Known rows, with every way that one mark hangs from another
J260[J479[J121[J413] J276 J513]]: [ 0.06  0.33  0.03 -0.12  0.30  0.13  0.31 -0.14  0.16 -0.07  0.20 -0.28
 -0.31  0.05 -0.46  0.36  0.29  0.44 -0.17  0.03  0.06  0.18]
J576[J479[J121 J513]]: [ 0.14  0.12 -0.04 -0.46  0.18  0.28  0.18 -0.11  0.02  0.08  0.03 -0.21
 -0.15 -0.02 -0.05  0.45 -0.04  0.34  0.07  0.18  0.20  0.14]
J413[J121 J260[J479[J276 J513]]]: [ 0.16  0.06  0.03 -0.21 -0.05  0.09  0.14 -0.14  0.12  0.10 -0.22 -0.36
 -0.16 -0.02 -0.45  0.47  0.13  0.15  0.12  0.16 -0.02  0.30]
J260[J479[J276 J413 J513]]: [ 0.07  0.10 -0.27 -0.18  0.26  0.08  0.12 -0.15  0.13  0.15  0.17 -0.16
 -0.24  0.00 -0.64  0.46  0.54  0.02  0.06  0.07 -0.21  0.09]
J260[J479]: [ 0.05  0.04 -0.34 -0.41  0.36  0.03  0.09 -0.30  0.20  0.10 -0.08 -0.50
 -0.07 -0.20 -0.53  0.74  0.01 -0.01 -0.34  0.13  0.05 -0.03]
J413[J121[J479[J513]] J260]: [ 0.23  0.10  0.18 -0.41 -0.10  0.14  0.14 -0.13 -0.06  0.04 -0.42 -0.38
  0.01 -0.07 -0.42  0.65 -0.16 -0.05  0.14  0.30  0.34  0.17]
J576[J479[J121 J413]]: [ 0.20  0.00 -0.07 -0.40  0.16  0.23  0.12 -0.11  0.09  0.08 -0.12 -0.13
 -0.22 -0.10 -0.14  0.45  0.06  0.01 -0.02  0.30  0.15  0.07]
J121[J260 J479]: [ 0.23  0.27 -0.04 -0.34  0.38  0.00  0.20 -0.40 -0.09  0.07 -0.21 -0.34
  0.13 -0.19 -0.43  0.83 -0.39 -0.35  0.05  0.26  0.41 -0.18]
J576[J479[J513]]: [ 0.06  0.03 -0.23 -0.53  0.22  0.22  0.04 -0.19  0.04  0.09 -0.08 -0.27
 -0.05 -0.15 -0.22  0.57 -0.08  0.15  0.22  0.17  0.32  0.05]
J576[J479[J121[J260 J413] J513]]: [ 0.16  0.23  0.22 -0.19  0.26  0.23  0.26 -0.28 -0.04 -0.14  0.16 -0.14
 -0.20 -0.09 -0.06  0.37 -0.25  0.28  0.15  0.31  0.52  0.13]
J479[J276 J413 J513]: [ 0.13  0.18 -0.34 -0.34  0.23  0.18  0.10 -0.20 -0.02  0.15  0.12  0.10
 -0.25  0.06 -0.48  0.57  0.43 -0.09  0.09  0.13 -0.08  0.22]
J479[J413]: [ 0.15  0.00 -0.37 -0.47  0.29  0.15  0.05 -0.34  0.04  0.07 -0.03 -0.10
 -0.18 -0.13 -0.45  0.75  0.14 -0.31 -0.26  0.30  0.11  0.06]
J413[J121]: [ 0.05 -0.04 -0.26 -0.55  0.10  0.20  0.05 -0.26  0.11  0.16 -0.36 -0.26
 -0.03 -0.13 -0.34  0.74 -0.10 -0.06 -0.47  0.29  0.14  0.18]
J513[J479[J413] J576]: [ 0.15  0.01 -0.25 -0.51  0.32  0.24  0.15 -0.41  0.09  0.03 -0.06  0.04
 -0.28 -0.09 -0.63  0.82  0.23 -0.33  0.19  0.28 -0.11  0.20]
J479[J121[J260] J276]: [ 0.30  0.35 -0.09 -0.23  0.40  0.08  0.34 -0.38 -0.04  0.10  0.07 -0.04
 -0.15  0.08 -0.14  0.62 -0.14 -0.01 -0.16  0.18  0.02  0.20]
J413[J121[J260 J479[J513[J576]]]]: [ 0.13  0.18  0.17 -0.37  0.03  0.18  0.20 -0.21 -0.06 -0.02 -0.34 -0.20
  0.00 -0.07 -0.45  0.59 -0.15 -0.09  0.13  0.36  0.22  0.08]
J513[J479[J276 J413] J576]: [ 0.20  0.13 -0.25 -0.43  0.31  0.22  0.20 -0.34  0.13  0.10 -0.08  0.13
 -0.26  0.01 -0.68  0.72  0.36 -0.29  0.35  0.18 -0.19  0.27]
J121[J479[J276]]: [ 0.16  0.33 -0.20 -0.50  0.27  0.02  0.17 -0.16  0.07  0.18 -0.32 -0.35
  0.11 -0.08 -0.53  0.75 -0.05 -0.12  0.05  0.08  0.26 -0.09]
J513[J576]: [ 0.13  0.13 -0.32 -0.71  0.29  0.20  0.16 -0.32  0.05 -0.13 -0.20 -0.24
 -0.16 -0.15 -0.42  0.72 -0.10 -0.06 -0.17  0.30  0.15  0.16]
J479[J121[J260 J413] J276 J513]: [ 0.21  0.46  0.14 -0.09  0.37  0.17  0.39 -0.34 -0.10 -0.12  0.31  0.04
 -0.29  0.10 -0.19  0.45 -0.01  0.20  0.00  0.18  0.28  0.30]
J260[J479[J121]]: [ 0.12  0.12 -0.18 -0.33  0.36  0.08  0.22 -0.21  0.18  0.07 -0.01 -0.45
 -0.18 -0.07 -0.37  0.60  0.05  0.17 -0.48  0.15 -0.06  0.04]
J576[J479]: [ 0.08 -0.02 -0.27 -0.57  0.25  0.17  0.04 -0.23  0.13  0.10 -0.24 -0.35
  0.01 -0.24 -0.22  0.65 -0.25  0.02  0.09  0.22  0.37  0.00]

Rows
[ 0.19  0.30 -0.02 -0.29  0.33  0.07  0.20 -0.36 -0.16  0.06  0.01 -0.24
  0.09 -0.10 -0.44  0.77 -0.26 -0.21  0.20  0.22  0.37 -0.10] | J121[J260 J479[J513]]
[ 0.32  0.14 -0.05 -0.18  0.34  0.14  0.25 -0.40 -0.09  0.02  0.15  0.05
 -0.27 -0.01 -0.20  0.63  0.00 -0.26 -0.30  0.38  0.03  0.14] | J479[J121[J260] J413]
[ 0.08 -0.18 -0.11 -0.45 -0.02  0.24 -0.03 -0.09  0.18  0.16 -0.39 -0.17
 -0.09 -0.19 -0.29  0.46  0.05 -0.12  0.04  0.35  0.21  0.08] | J576[J479[J413[J121]]]
[ 0.16  0.09 -0.06 -0.14  0.06  0.20  0.12 -0.24 -0.05  0.17  0.03  0.20
 -0.20  0.08 -0.39  0.47  0.31 -0.17  0.13  0.27 -0.08  0.31] | J479[J276 J413[J121[J260]] J513]
[ 0.19 -0.08  0.00 -0.32  0.00  0.05  0.08 -0.25  0.16  0.05 -0.37 -0.53
 -0.09 -0.18 -0.43  0.61 -0.12 -0.01 -0.18  0.30  0.11  0.18] | J413[J121 J260[J479]]
[ 0.24  0.30 -0.11 -0.48  0.36  0.24  0.38 -0.30  0.13  0.06 -0.07  0.02
 -0.27  0.10 -0.41  0.69  0.17  0.09  0.13  0.11 -0.24  0.35] | J513[J479[J121 J276] J576]
[ 0.08  0.16 -0.13 -0.28  0.30  0.17  0.23 -0.17  0.10  0.06  0.19 -0.35
 -0.25  0.00 -0.37  0.52  0.18  0.31 -0.33  0.10 -0.12  0.12] | J260[J479[J121 J513]]
[ 0.36  0.02  0.09 -0.33  0.07  0.16  0.15 -0.18  0.02 -0.03 -0.14 -0.20
 -0.26 -0.11 -0.08  0.43 -0.07 -0.03  0.18  0.37  0.23  0.17] | J576[J479[J121 J413[J260]]]
[ 0.30  0.31 -0.01 -0.06  0.29  0.19  0.31 -0.28 -0.15  0.10  0.33  0.24
 -0.35  0.20 -0.22  0.43  0.30 -0.04  0.09  0.21 -0.15  0.29] | J479[J121[J260] J276 J413 J513]
[ 0.17  0.06 -0.20 -0.56  0.11  0.19  0.12 -0.12  0.16 -0.04 -0.31 -0.08
 -0.22 -0.12 -0.37  0.42  0.17 -0.05  0.42  0.26  0.08  0.14] | J513[J576[J479[J276 J413]]]
[ 0.32  0.14 -0.02 -0.12  0.46  0.18  0.25 -0.51 -0.02  0.18  0.21  0.12
 -0.24  0.01 -0.36  0.81  0.07 -0.34  0.01  0.28 -0.09  0.18] | J513[J479[J121[J260] J413]]
[ 0.33  0.40  0.11 -0.27  0.25  0.11  0.35 -0.28  0.02 -0.17 -0.04 -0.21
 -0.26  0.00 -0.21  0.52 -0.10  0.17 -0.12  0.23  0.37  0.33] | J479[J121[J413[J260]] J276]
[ 0.09  0.07 -0.31 -0.23  0.28  0.01  0.10 -0.20  0.22  0.18 -0.04 -0.24
 -0.18 -0.08 -0.64  0.55  0.39 -0.12 -0.09  0.10 -0.15  0.03] | J260[J479[J276 J413]]
[ 0.27 -0.02 -0.05 -0.54  0.04  0.19  0.10 -0.24  0.06 -0.21 -0.31 -0.20
 -0.25 -0.21 -0.31  0.46 -0.05 -0.15  0.45  0.43  0.26  0.17] | J513[J576[J479[J413[J260]]]]
[ 0.33  0.13 -0.09 -0.37  0.22  0.14  0.23 -0.39  0.04 -0.01 -0.10  0.07
 -0.31 -0.01 -0.59  0.72  0.24 -0.34  0.54  0.25 -0.10  0.35] | J513[J479[J276 J413[J260]] J576]
[ 0.26 -0.10 -0.08 -0.36 -0.04  0.14  0.04 -0.28  0.02  0.02 -0.31 -0.13
 -0.19 -0.12 -0.38  0.63  0.03 -0.32 -0.16  0.44  0.16  0.28] | J479[J413[J121 J260]]
[ 0.19  0.35  0.13 -0.17  0.37  0.20  0.33 -0.42 -0.14 -0.19  0.32 -0.03
 -0.28  0.00 -0.19  0.53 -0.15  0.16 -0.23  0.32  0.40  0.23] | J479[J121[J260 J413] J513]
[ 0.15  0.14 -0.14  0.01  0.35  0.02  0.17 -0.35  0.01  0.13  0.25 -0.08
 -0.21 -0.04 -0.53  0.50  0.25 -0.16  0.17  0.16 -0.10  0.06] | J121[J260[J479[J276 J413 J513]]]
[ 0.01  0.01 -0.14 -0.15  0.06  0.14  0.07 -0.05  0.19  0.21 -0.05 -0.12
 -0.24  0.01 -0.62  0.37  0.57  0.07 -0.05  0.11 -0.26  0.19] | J260[J479[J276 J413[J121] J513]]
[ 0.19  0.16 -0.02 -0.27  0.12  0.26  0.19  0.00  0.06  0.14  0.05  0.03
 -0.30  0.09 -0.16  0.28  0.34  0.23  0.31  0.15 -0.02  0.20] | J576[J479[J121 J276 J413 J513]]
[ 0.14 -0.05 -0.19 -0.60  0.11  0.23  0.08 -0.19  0.13 -0.11 -0.28 -0.16
 -0.19 -0.20 -0.37  0.47  0.06 -0.10  0.23  0.38  0.18  0.09] | J513[J576[J479[J413]]]
[ 0.25  0.37 -0.05 -0.27  0.36 -0.04  0.23 -0.35 -0.05  0.15 -0.22 -0.25
  0.12 -0.08 -0.47  0.75 -0.25 -0.29  0.22  0.15  0.30 -0.10] | J121[J260 J479[J276]]
[ 0.13  0.38 -0.09 -0.55  0.19  0.16  0.25 -0.07 -0.02  0.01 -0.22 -0.23
 -0.05  0.02 -0.57  0.59  0.14  0.08  0.34  0.09  0.11  0.06] | J121[J479[J276 J513[J576]]]
